Each row comes from the steps of one path. Every step used is in the known rows, and no mark comes twice. Write the path behind each row, first mark first.
Known rows
W, K, Z: [  9   9  -1   9 -23  -3  -6   4  -6   9 -23   4  -8   0  -3  -2   2   5
   2  11  -8   7   8  13  12   6   8  -4   1  -2   1   1  -5  14   0]
W, K, Z, L, E, S, Q: [  7 -11  -6   1   1  -2   2   3   2   7 -25  -6 -17  15  -2   0  -1  -4
  -4  -4 -14  -5  -8  27 -13  -1   5 -12  -3  -4  15   5  -4   3  13]
S, Q, L, E: [-16  18 -19  -7   5  -4   5   2   5  12  -8   5   0  10  17   5  -5   4
  -7 -17   7  -9   8   8   2   7   7   6   7  -7   2   0   2 -30   3]
Y, Q: [  6   4 -22  14  -8  -4  -2   5   1  -4   8  10   8  -6 -15  -4  -2   3
  -5   5   1  -2   2  -4  19   2  10   0   8  -6  -4   2  -4 -17  -9]
Y, E, L, Z, S, Q: [ -7 -24  13   8  -3 -12   8  -1   3   3  17  -6   6   8   5 -11   3 -16
  -7   1   5   1 -10  12 -21  -3   9 -15  -8   8   1   1   7  28   1]
Y, E, S, Z: [  7 -30   8  -4   7  -9   3  -4  -8  -8   8  -5   1  -4  -4 -13   4 -10
  -7  -7   8  -5  -7  -9  -8  -3   9 -12  -7   5   5   1   5  15  12]
Z, S, Q, L: [-19  23   4  -2   4  10  -4   2   3   6   0   5  12   2  22   2  -7 -12
   0  -4   7  -2   0   0   2   4  16   3   4  -5  -6  -5  -7 -19  -2]
S, Z: [ -4   7  -1   0   2 -10  -3  -3  -3  -8  11  -1   5   1  -7 -10   1  -2
   6  -5  11  -6  -4 -10  12   5   3   0   0  -7  -6  -4   0 -21   2]
G, Q: [  3   2  -9  17   5  -7 -18  -3  -6   4  15   5   7  -3 -13   4   3   5
   8  10  -4  -1 -11  -8  20   4   1   1   3  -3  -8   2 -14 -25  -6]
Z, S: [ -4  -2  18   7 -10   7  -8  -3   0  -4   1   8   3 -13   9   2   2  -9
   8  10   0   6  -6  -1   7  -1   7   4   6  -1  -5  -1  -3 -21  -2]
Q, S, Z: [  5   1   3 -14  10   9  -9 -10  -2  -9  14   2   2  -1  11  -5   1  -9
  -1   7   9  -4   3  -5   8   9   2   1   3   1  -5  -4  -1 -36   0]
G, Q, S, E, L: [  8  -2  13   2  24  -3 -15 -14   1   7   5  -2   2   5   4   3   2 -11
  -5  19   3   0 -17  -3   4  -1   2   3  -4  20  -9   0  -8  -1  -9]
Y, E: [  3 -11  -2  11  -3 -14   5  -1  -5  -1  -1   4   7  -7  -2   0   6  -5
  -6  -1   3   5  10 -10   3  -1  10  -3  -2   6   1   5   2   6  -4]
Q, S, Z, K: [ -6   5   4 -12  19  12  -1  -9  -2 -17  14  -1   7  -1   1  -3   0  -8
  -3   3   5   0  10 -23   5   7  -6   0  -5  -1  -3  -7  -6 -22  -8]
E, L, Z, K, W: [  6  12  -6  12 -16  -7  15   0   0  -4  -5  -3   3  -4 -20  -2   1   6
   4  -4  -9   0  -2  -6 -10   1 -13  -1  -9  -4  -2  -2   3  55  -7]
S, E, L, Z, K: [-10  -6  11   4   4 -21  13   2   3  -4   0  -7   1   5  -8  -5   5   0
  -5  -8   4   2  -3  -8 -10  -2 -11   1 -12   7  -2  -3   9  36  -8]
L, E, Y: [ -1  -4  10  -4 -18  -2  15 -11   3  10  -5   9 -12  -2  -5   6   5  12
   3  -4  -1  -4   2  16   5  -9   1   4   5  -7   8   3   6 -25   1]
Q, S, E, G, P: [ 13  -9  20 -30  27  -6 -22   1   0   7  -6   3  11   4  42   5  -1   6
  -6   2  19   9 -10 -13   0   4   9  -3  -1  22 -12  -3  -1  52   2]
Q, L, E, Y: [-12  16   7 -13 -12   6  17  -3   2  18 -16   7 -14  -2   8  11  -4  15
  -2 -14  -1  -3  17  13  -1  -7  -4  11   5  -6   8  -1   9 -22   2]
E, S: [  4  -9  -3  -2  -6  -3  -9  -5  -6   1  -3  10  -1 -11   8   1   6  -1
   2   0  -2  -3 -12  -2   5  -1   6  -1   3  -4   2  -1  -4 -15  -1]
W, K, Z, S, E: [ 10  -4  38   7 -20   6   0   7   0   3 -33  -4  -6   0   6  -2  -1 -12
   1  21   1  11  -3  18   2  -2  18   0  -1  13  -3   2   0  33  12]
S, Z, L, E, Y, Q: [ -1  -2   1   2   6   4  24   0  10  -9  13  -7 -13   9 -37  -7  -5   5
  -4 -12  -4 -11   3   9  -1 -14  -7  -2   0 -11   6   2   8 -33   0]
K, Z, L: [ 12  12 -10  14  -4 -11 -10   4  -2 -11 -12  -4   2  -5 -22   5   3   2
  11   1 -12   1   5  -4   5  -3 -11   3  -2  -2   0   0  -6  -8  -2]
E, L, Z: [ -5  -5  -6   6 -10 -20  -4  -1  -1   5   6   2  -6   0   1  -5   4   6
   4  -4  -3  -1  -6   5  -1   3 -12   1  -1  -3  -2  -5   8  -3  -7]
G, E: [  1   5  -3   6  -6  -5   1  -5   1  -1   0   4   2  -6   3  11   6  -4
   8  10  10   2   0  -8  15  -4   3  11   5   6  -3  11  -5 -15   1]
S, Q, L, Z: [-14  15 -24  -9  -1  -6   0  10   0  11  10   3   7   9  12  -1  -3   5
  -4 -16   9  -9   9   7   2  15   5   2   5  -9  -2  -5   4  -8   1]
Q, S: [  7   1  -2  -7   1   8 -11  -9  -2  -1   1  13   1  -9  18   6   4  -7
  -2  13   1   2   8  -4  11   8   4   5   7   3  -3  -1  -3 -36  -9]
L, E, G: [ -6 -11  -4  -3  -5 -14  -9   1  -1   8   1   6  -1  -2  20  -2   5  11
   3  -6   3   7  -2  -1  -2  -1  -3  -1   6   0   2   1   7   4  -3]
G, E, L, Z, K, W: [  9  12  -5  12 -13  -4  21  -1   4  -6  -3  -9  -1  -3 -17   7   1   2
   7   6   0   3  -2  -9  -8  -8 -15   6  -8   6  -1   8   2  63   1]
Y, Q, S, Z, L, E, G: [  0 -15 -13 -11  25   9  -7   5   8 -11  22  -5  -4   7   3 -11  -5  -2
  -8  -1  -1   2   6  -5 -10  -2  -9  -5   3   5   1   0   9 -20  -4]
Z, S, Q, L, E: [-19   9   4  -7   1  12   3   2   7   9  -9   4   0   4  26   6  -8  -5
  -2  -8   5  -3   1  13  -5   2  10   7   7  -4   2  -1   2 -30   7]
Z, S, Q: [ -7   5   8   8  -1   3  -4  -4   4  -2   8   7  13   1   8  -2   2 -17
   5   6   7  -3 -14   3   7   1  19  -5   4  -5  -5  -2  -8 -21  -2]
L, Z, K: [ -9  -6 -11   4  -7  -6   3   6  -4  -7  10   2   4  -4  -9   1   4  10
   3  -7  -3   4  10 -10   3   6 -13   2  -2  -9   0  -3   2   2  -7]

Write each row's path
[ -4  24 -12  -4 -12  12  14   5   2   8  -1   9  -1  -3 -12   2  -8  11
  -9  -7  -1  -4  17   3  11  -6   9   4   5 -10   0  -3  -1  -7 -12]  E, Y, Q, L
[ -9  24  10   0 -12  15  -4  10   1  15 -24  -1  -1   8  19   0 -10  -8
  -3   6  -3   5   9  20  -2   8  19  -5   0  -2  -1  -4  -8  15   5]  W, K, Z, S, Q, L
[-16   0  -6   8  -1 -17   5   0  -1  -2   7  -1  -2  -1  -8  -3   4   8
   1  -8  -9   4   1 -11  -7   0 -19  -2  -9  -5   0  -5   2  12 -15]  E, L, Z, K
[  6  -7  -6  -5  16   5 -33  -6  -7   8  23   6  11  -3  19   0   5   3
   5  17   0  10 -10 -13   6   5   0  -4   4   9  -8  -3 -13   1 -11]  E, G, Q, S
[  5   1  23  10 -26  10  -9   5  -4   5 -23   1  -8  -5   6   0  -2  -5
   6  20  -9  13   1  18   4   1  10  -3   1   2  -1   0  -5  12   4]  W, K, Z, S
[ -9  12  10  -5 -14  17   3   9   4  18 -32  -2 -12  11  22   4 -11  -2
  -4   4  -3   4   7  32  -8   5  13  -1   4   0   7   1   1   6  15]  W, K, Z, S, Q, L, E
[ -8 -11  -9  14  22 -12 -18   3  -1   5  14  -5   0   4  -4   2   4  12
  10  -3 -13   8  -9  -9  -4  -5 -16   0   1   1  -1   4  -4  -8  -7]  Z, L, E, G, Q
[-16  29 -19  -5   6  -6   0   3   1   8  -1   6  13   6  12   2  -4  -2
  -4 -14   9  -8   8  -3   9  10  13   2   3  -8  -4  -4  -7 -17  -7]  S, Q, L
[ 13 -11   4 -20  -2  20  15 -12   7  -2  17   2 -13   4 -12  -4  -4   3
  -9   5   6 -10   4  18   2  -6   3  -4   7  -3   6   1   9 -37   4]  L, E, Y, Q, S, Z
[ -4 -11 -11   1  14  -7   3  -4   6  -1  -1   1  -4   7   0   3   3  -9
  -3 -13  -6 -11 -14   9  -9  -5   1  -5   1  -7  11   5  -1 -32   4]  Z, L, E, S, Q
[ 12   9 -11   7 -21   1  13   6  -3  -9  -3   0   8  -9 -21   3   1   8
   5  -1  -3  -1   5  -9  -1   7  -8   2  -3  -8  -2   1   3  38   2]  L, Z, K, W
[ -1  -1  -9  11   9 -13 -27   1  -8   8  21   3  13  -2   2  -5   5  11
   9   7   1   7 -15 -14  11   2   1  -6   2   1 -10  -2 -13  14 -11]  E, G, Q
[ 11   4   4 -10  18  23  18  -9  11 -17  22  -8  -6   5 -22   3  -3 -13
  -7  12   5  -5   8  -4   3 -16   1   4   0   5   1   7  -3 -27  -3]  G, E, Y, Q, S, Z, L
[  2 -16 -13  -6   0  -7   1  -8   1   7  -1   7  -2   5  10   1   3  -4
  -3  -7   5 -13 -20  17  -4   0  12  -7   5  -6  10   4   0 -18  10]  L, E, S, Q
[ -7  -8   3  -5  10  -1   1  -4  -6 -16  10  -4   3  -4  -9  -9   2  -3
   2  -9   1  -5  -8 -19  -1  -2  -4  -8  -8  -8   3  -6  -6   0   0]  E, S, Z, K
[ 16   4   3  -1  -2  12  17  -6  -1 -17  -4 -12   6  -7 -17   1   0  -9
   7   5  10  -7 -12 -20  -2  -9   0   1  -8   3   2   9  -5  50  17]  G, E, S, Z, K, W
[  0  24 -16  -1 -17   9  14  13  -3  -1 -15  -2   6  -8  -7   7  -7  13
   1 -11  -4   1  21 -11  -5   8 -12  11  -3  -7  -1  -3   5  44   0]  Q, L, Z, K, W
[  2  -2  48  -3 -11   9  15  -8   5   1  -8   3   1  -5  -1   2   4 -12
   2   8  10   0 -10  10   2 -14  17   3   0   8  -3  -1   3  10   3]  Z, S, E, Y
[  9  26  -7  14 -12   5  13  -1  -1 -10 -13   4  14 -11 -20   5   0   1
   5   1  -2   1   4 -20   9   2   0   2  -5  -7  -4   0  -8  32  -7]  Z, K, W
[  9 -26   4  -8  29   0 -22  -5  -9  -2  34  -9  13   5   9 -14   3  -5
  -5  10   9   8  -3 -17  -8   4   4 -17  -6  16  -6  -1  -4  28  -1]  Y, E, G, Q, S, Z
[ 10  -6  -1  15 -11 -13  23   0  -2  -5  -6  -8   6  -6 -22  -4   2  -1
  -6  -5  -6   5   9 -10 -20  -4  -9  -8 -16   5   3   3   8  79  -5]  Y, E, L, Z, K, W
[-18  16  21 -14  -8  18  17  -5   8  15  -7   4  -5   7  17   7  -7   1
  -2 -11   5  -7   1  24  -8  -9  13   2   5  -7   6  -3   3 -18   7]  Z, S, Q, L, E, Y
[ -1 -10   8  -3  -8  14   7  22   4  -1  -2  -2   1  -3   4  -1 -11  -2
 -12   3   7   1  10  11  -3   0   8  11   8   9  -5   0  16  13  10]  Y, Q, L, Z, S, E
[  1 -14   8  -1  25  -1  -6  -5   1   0  15  -9   2   7  -6   3   2  -2
  -5  13  -2   3 -10  -6 -10   2 -15   1 -11  17  -5  -2  -3  19  -7]  G, Q, S, E, L, Z, K
[ 11  -2  11 -11   8   5  -4  -7   2  -2  -7   7   5  -4  15   6   4 -14
  -7  14  13   0   2  -3   8   4  12   8   4  15  -5   0   1 -15  -2]  Q, S, E
[ -3   4   3  -7  26   9  -8  -7   1 -17  11  -4  -1   0   1  -3   0 -14
   1   2  -1  -2   8 -15   1   5  -8   4  -1   0  -4  -5  -1 -48  -6]  Q, S, Z, L
[-11  11  -1  10  17  -9   1   0   0 -14   9  -7   2   3 -17  -8   1  -6
   5 -11  -1  -6   3 -16   4   0  -7   3  -4  -5  -6  -3  -1 -34  -4]  S, Z, L
[-13   8 -30   2  -3   6   7  20   0  -4  10   2   5  -3 -11   1 -10  15
 -10 -12  -6   2  25 -11   2   6 -11   6   2  -9   0  -3   4  11 -10]  Y, Q, L, Z, K
[-12   6 -16  -8 -10  -3  -4  12  -5   8  -1   4  -4  -4  13   3  -2  13
   0 -11   0   0  17   4   1  11  -8  11   7  -5  -3  -4   9 -10   1]  Q, L, Z
[  6 -21  -6  -8  13   6 -28  -6  -3  13  18   5   0   1  21   5   4   9
   3  14  -3   9  -9   1  -1   3  -5  -2   7   9  -1   2  -4 -11  -2]  L, E, G, Q, S
[  8  -5  -7   5  -5 -16 -12   8   0  -3 -10  -7  -3   0  -3   1   3  13
  12  -9 -11   8   1   3 -10  -7 -17  -1   0   3   6   2   4  16   4]  K, Z, L, E, G
[ 19 -17  -5   2  -8  -6  -7   2  -2  -6 -21  -5 -14  -7  -9   8   2   5
  10  -6 -17  -4  -8  14 -11 -10 -15   1   1  -1  14   5   3  -8  15]  K, Z, L, E, S
[ 15  -6   2  -4  -7   8  18  -5  -1 -13 -10  -7  -4  -5 -16  -4  -3   1
   2  -8   1  -9 -12  -5 -10  -5  -6  -3  -5  -6   8   2   4  30  18]  L, E, S, Z, K, W
[  5   2  -1  12  -9  -5   1   7   1   5 -32  -4 -20   6  -8   5  -1   6
   1   2 -19   8  13  17  -3  -1 -11   3  -1  -1   8   5   2 -11   5]  W, K, Z, L, E
[  2 -25   2 -12  -2  -4   1  -6  -3  -3   2  -2 -13  -1   6  -7   1   2
   2  -8   5 -10 -15   9  -3  -2  -2  -2   3  -5   9   1   9 -25  18]  L, E, S, Z
[  2  -9  -3  15   6  -8 -21  11  -3  11 -10 -11 -12  12  -7  -1   0  17
   5   8 -21  15  -4   9  -7  -2 -14  -8  -4   4   4   4  -8  24   1]  W, K, Z, L, E, G, Q
